Each row was made from one small tree. The marks that hang from a mark follow it in brackets, in the order of their numbers. Every link used is in the known rows. Write each row's tree.
Known rows:
Q_438(Q_548(Q_393 Q_411)): [-1.32  4.40  1.58 -1.86  1.46 -0.01 -1.31  2.40  0.40 -0.54  2.86 -2.12
  2.95  0.66 -1.70  3.14  2.16  2.13  6.24  1.53  0.16]
Q_438(Q_548(Q_411)): [-0.72  5.43  1.91 -1.27  2.03 -0.12  0.17  3.28  1.36 -1.31  3.55 -2.56
  2.88  0.15 -2.84  1.41  1.78  1.42  5.63  0.15 -0.10]
Q_755(Q_15(Q_218(Q_543)) Q_393 Q_568(Q_438)): [ 0.58 -3.96 -2.32 -0.75 -0.33 -0.88 -0.40 -1.02 -0.98  0.34 -2.53 -1.33
 -3.20 -2.86  2.24 -1.54 -3.13  4.09 -2.69  0.10 -0.95]
Q_548(Q_393): [-0.53  4.40  1.38 -0.86  2.81  0.79 -1.95  0.46 -0.31  0.54  1.73 -3.08
  0.01  0.23 -2.99  0.14  5.88  1.03  4.49  3.38  4.46]
Q_755(Q_15(Q_77) Q_568): [ 0.00 -1.98  1.37  2.82 -1.75  1.05 -2.18  1.55  0.37  1.31  2.47 -0.52
 -0.81  1.53 -0.63  0.50  0.94 -1.28 -0.45  0.33  1.54]
Q_755(Q_15(Q_218) Q_393): [-0.05  1.28  4.02  0.26  1.44 -1.29 -0.07  1.00 -1.07  3.25  0.32 -1.31
 -0.26 -3.32  2.28 -0.36  1.58  2.11 -1.41  1.83  1.56]
Q_15(Q_77 Q_755(Q_393(Q_548(Q_411)) Q_568(Q_438))): [-2.58 -3.97 -1.14  0.03 -1.66  0.88  1.52  0.22 -1.52 -2.44 -2.09  5.19
  3.58  4.45  0.92 -0.64 -5.28 -1.61 -0.20 -0.70 -5.05]
Q_755(Q_15 Q_393(Q_548) Q_568(Q_438)): [-2.82 -5.95  1.47  0.24 -1.35  2.18  2.33  0.30 -2.59  2.99 -0.66 -1.66
  2.72  1.42 -0.02 -2.28 -1.74  3.69 -1.57  0.98 -0.30]
Q_755(Q_393(Q_548) Q_568): [-0.63 -0.40  1.59  1.02 -0.55  1.06  0.68 -1.39 -1.72  2.99  0.23 -0.99
  2.51  0.74 -1.67 -0.42  2.71  1.28  2.22  1.78  0.98]
Q_756(Q_393(Q_548(Q_411)) Q_543(Q_218)): [-3.09  1.52  2.81 -2.64  2.64  2.70 -2.41  3.25  0.82  1.55  2.37  1.64
  2.02  0.52 -4.21 -1.06  3.47 -1.54  5.66  2.87 -1.75]
Q_393(Q_548): [-1.85  4.20  1.90 -1.70  2.36  1.57  0.77 -0.07 -0.40  0.24  2.91 -2.92
  3.53  0.20 -4.59 -1.69  4.75 -0.59  3.40  1.68  3.48]
Q_756(Q_543): [ 1.26  5.52  1.39  0.59  2.93  2.52 -0.29  2.46  1.73  0.94  2.52  0.20
 -2.02  0.48 -5.23 -0.20  5.03 -0.03  5.65  2.53  3.81]
Q_15(Q_218): [ 1.64  6.35  2.95 -0.81  2.94 -1.07  0.74  0.26  1.14 -0.58  1.61 -2.83
 -1.14 -2.43 -1.37 -1.82  4.63 -1.00  1.84  1.74  4.22]
Q_15(Q_218 Q_755(Q_393 Q_568)): [ 2.53  0.46  2.71  2.40 -0.84 -1.63  0.80 -2.51 -0.83  2.50 -2.35  1.92
 -1.71  0.23  1.68 -0.43  2.06 -0.60 -1.60 -0.19  0.95]
Q_15(Q_77 Q_218(Q_543) Q_755(Q_393 Q_568)): [ 2.82 -0.06 -4.57  0.86 -0.45 -2.11 -2.63 -3.73  0.42 -1.49 -3.14  4.61
 -3.01 -1.65  2.34  1.88 -1.76 -2.56 -2.00 -1.83 -2.40]
Q_548(Q_393 Q_411): [-1.85  4.07  3.16 -1.03  2.36  0.09 -2.97  2.11 -0.90 -0.66  2.50 -1.35
  1.22  1.65 -2.30  0.26  3.81  1.21  6.00  4.07  1.80]
Q_568(Q_438(Q_548(Q_393 Q_411))): [-2.12  2.61 -0.69 -3.50  2.17  0.59  1.17  3.29  0.64 -3.06  1.15 -3.18
  2.53  0.99 -1.44  1.05 -0.81  3.37  5.22  1.16 -0.71]
Q_15(Q_77 Q_218 Q_755(Q_393 Q_568(Q_438))): [ 2.25 -1.65 -2.21  0.99 -0.64 -1.11  2.66 -1.13  0.66 -2.25 -4.33  3.40
 -2.41  0.34  3.39 -0.91 -3.85 -2.16 -3.41 -1.47 -1.59]
Q_543(Q_218): [-1.39  3.19  1.00 -1.83  2.65  0.10 -0.73  1.24  0.97 -1.42  1.26 -5.03
 -0.83 -1.16 -4.37 -4.13  7.95  1.00  1.50  0.81  1.48]
Q_15(Q_77 Q_218(Q_543) Q_755(Q_568)): [ 2.85  1.59 -3.79  0.60 -0.48 -1.53 -2.55 -3.57  1.38 -2.96 -0.88  3.24
 -3.39 -0.43  0.00  0.80  0.19 -4.47 -1.54 -2.44 -0.33]
Q_939(Q_15(Q_77 Q_218(Q_543) Q_755)): [-0.55  5.26 -6.43 -1.29  2.92 -0.86 -3.73 -1.96  1.37 -1.81  0.49  3.20
 -2.03 -0.17 -1.67  0.78  2.24 -5.73 -3.50 -0.45  2.68]

Which tree is each row?
[ 0.43  2.38  2.48  0.08  0.81 -0.82 -0.80  1.71  0.94 -0.43  2.21 -0.63
 -0.58 -2.28  1.45 -0.11  0.46 -2.68 -1.78  0.59  1.99]  Q_755(Q_15(Q_77 Q_218))
[ 0.37 -2.11 -2.46  0.55 -0.44  0.63  3.96 -0.44  0.39  0.41 -2.92 -0.29
  0.61  1.63 -0.29  0.77 -1.81  2.95 -0.24 -2.77 -1.75]  Q_15(Q_755(Q_393 Q_568(Q_438(Q_548))))
[-1.05 -1.59  1.74  1.74 -1.21  0.99  1.01 -2.86 -2.33  3.34 -1.14  1.86
  2.77  3.03 -1.60 -0.05  2.54  0.02  0.06 -0.17  0.33]  Q_15(Q_755(Q_393(Q_548) Q_568))
[ 1.15 -0.92  0.57  1.27 -2.17 -0.85  1.55 -3.44 -0.92  0.89 -2.09  4.82
  1.73  0.19  2.68  1.05 -1.27 -4.41 -2.85 -1.31 -1.67]  Q_15(Q_77 Q_218 Q_755(Q_393(Q_548) Q_568))
[ 1.08 -2.77  0.55  0.80 -1.78 -0.10  1.48  1.24  0.91 -1.38 -0.20 -0.86
 -2.13 -0.34  2.33 -2.13 -3.17 -1.55 -3.46 -0.36  0.80]  Q_755(Q_15(Q_77 Q_218) Q_568(Q_438))
[ 1.55 -2.30 -5.61 -1.73 -1.53 -0.61  0.50 -0.04  2.13 -3.11 -0.24 -1.49
 -1.77 -2.96  2.11  1.69 -5.79  0.13 -2.95 -3.71 -2.66]  Q_755(Q_15(Q_77 Q_218(Q_543)) Q_568(Q_438(Q_548)))
[-1.02 -4.02  0.14 -0.21 -1.84  1.75  1.60  1.07 -0.38  1.88  0.60 -4.48
  0.67  1.57 -0.12  1.53 -0.88  4.20  0.17 -0.29  0.96]  Q_755(Q_15 Q_568(Q_438(Q_548(Q_393))))
[ 1.25 -3.39  0.97  0.12 -1.86 -0.69  4.10  0.88  0.10  2.21 -1.76 -2.64
 -0.09 -2.38  3.76  0.34 -3.88  4.08 -2.81 -1.46 -1.40]  Q_755(Q_15(Q_218) Q_393 Q_568(Q_438(Q_548)))
[-1.39 -5.00 -1.25  0.72 -2.49  0.17  0.82  4.22  0.29 -0.70 -0.17  1.12
  2.10  0.79  3.13  2.47 -7.61  2.67 -0.20 -1.50 -5.74]  Q_755(Q_15(Q_77) Q_393 Q_568(Q_438(Q_548(Q_411))))
[ 1.15  0.44 -0.41  2.75 -0.87  0.58 -1.07 -0.79  1.01 -0.79  0.35  2.07
 -0.87  3.40 -1.95  0.25  2.06 -3.97  0.15 -1.19  1.19]  Q_15(Q_77 Q_755(Q_568))
[ 0.64 -0.56 -1.71  0.09 -0.51  1.18  4.05 -0.14  1.30 -0.94 -0.71 -1.88
  0.38  3.01 -2.68 -0.27 -0.23  1.06  0.04 -3.32  0.37]  Q_15(Q_755(Q_568(Q_438(Q_548))))
[-1.85 -2.39  1.17  1.62 -2.27  0.18 -0.94 -0.68 -1.72  0.05 -0.46  6.03
  4.00  3.93  0.62  1.31 -2.38 -2.76  0.60 -0.37 -4.12]  Q_15(Q_77 Q_755(Q_393(Q_548(Q_411)) Q_568))
[ 1.39  4.67 -4.15 -1.69  2.75 -1.65 -2.46 -2.38  1.71 -4.25 -0.33  2.68
 -2.18 -1.98 -0.45  0.59  0.45 -4.47 -0.79 -1.95  0.20]  Q_15(Q_77 Q_218(Q_543) Q_755)
[ 0.03 -0.96 -0.18  0.95  0.23  1.39  2.36 -0.52  0.19 -1.03 -1.03 -0.86
 -1.35  4.16 -3.20 -3.20  1.50  0.25 -0.01 -0.82  2.32]  Q_15(Q_755(Q_568(Q_438)))
[-0.55 -4.48 -2.59 -0.06 -2.50  1.65  0.73  1.71  0.75 -0.18  0.32 -2.17
  0.58  1.33  1.34  3.00 -3.55  1.24 -0.67 -1.15 -0.93]  Q_755(Q_15(Q_77) Q_568(Q_438(Q_548(Q_393))))
[ 1.82 -2.34  1.95  2.87 -2.20 -1.25 -0.93  0.31 -0.27  2.51 -0.55  1.44
 -1.44 -2.19  4.33  1.26 -1.71 -0.84 -3.08  0.45 -0.47]  Q_755(Q_15(Q_77 Q_218) Q_393 Q_568)
[ 1.48 -0.63  5.44  2.34 -1.68 -0.61 -0.09 -0.01 -0.59  3.19  1.81 -2.52
 -1.76 -0.36  0.57 -1.46  2.64  0.06 -1.75  0.79  3.40]  Q_755(Q_15(Q_218) Q_568)
[-0.12 -3.52 -2.24 -0.32 -2.30 -0.86 -2.42 -2.67 -1.39  1.23 -0.44  2.41
  0.71 -2.86  3.21  1.79 -3.19 -0.92 -3.11 -0.60 -3.00]  Q_755(Q_15(Q_77 Q_218(Q_543)) Q_393(Q_548) Q_568)
[ 0.82 -4.16 -4.90 -0.58 -0.91 -0.98 -1.12 -0.44  0.18 -1.89 -2.62  0.90
 -3.25 -3.03  3.83 -0.19 -5.82  1.31 -3.52 -0.70 -2.95]  Q_755(Q_15(Q_77 Q_218(Q_543)) Q_393 Q_568(Q_438))
[-0.20  1.08 -0.49 -1.40  2.44 -1.61 -2.91 -0.78 -0.93  1.48 -0.11 -1.14
 -1.65 -4.70  1.44  0.21  0.56  2.86 -1.09  1.01  0.27]  Q_755(Q_15(Q_218(Q_543)) Q_393)
[ 1.87  0.02  1.18  0.42 -0.25 -0.38  3.59 -1.50  0.45 -1.43 -1.87 -0.49
 -2.37  1.76 -0.38 -3.60  0.71 -1.16 -2.01 -1.10  2.13]  Q_15(Q_218 Q_755(Q_568(Q_438)))
[-3.17 -0.12  1.80 -2.94  0.76 -1.41 -2.80 -0.37 -2.78  0.56  1.18  1.34
  3.13 -2.91  1.80  0.25 -2.00  2.10  0.04  1.35 -3.02]  Q_755(Q_15(Q_218(Q_543)) Q_393(Q_548(Q_411)))
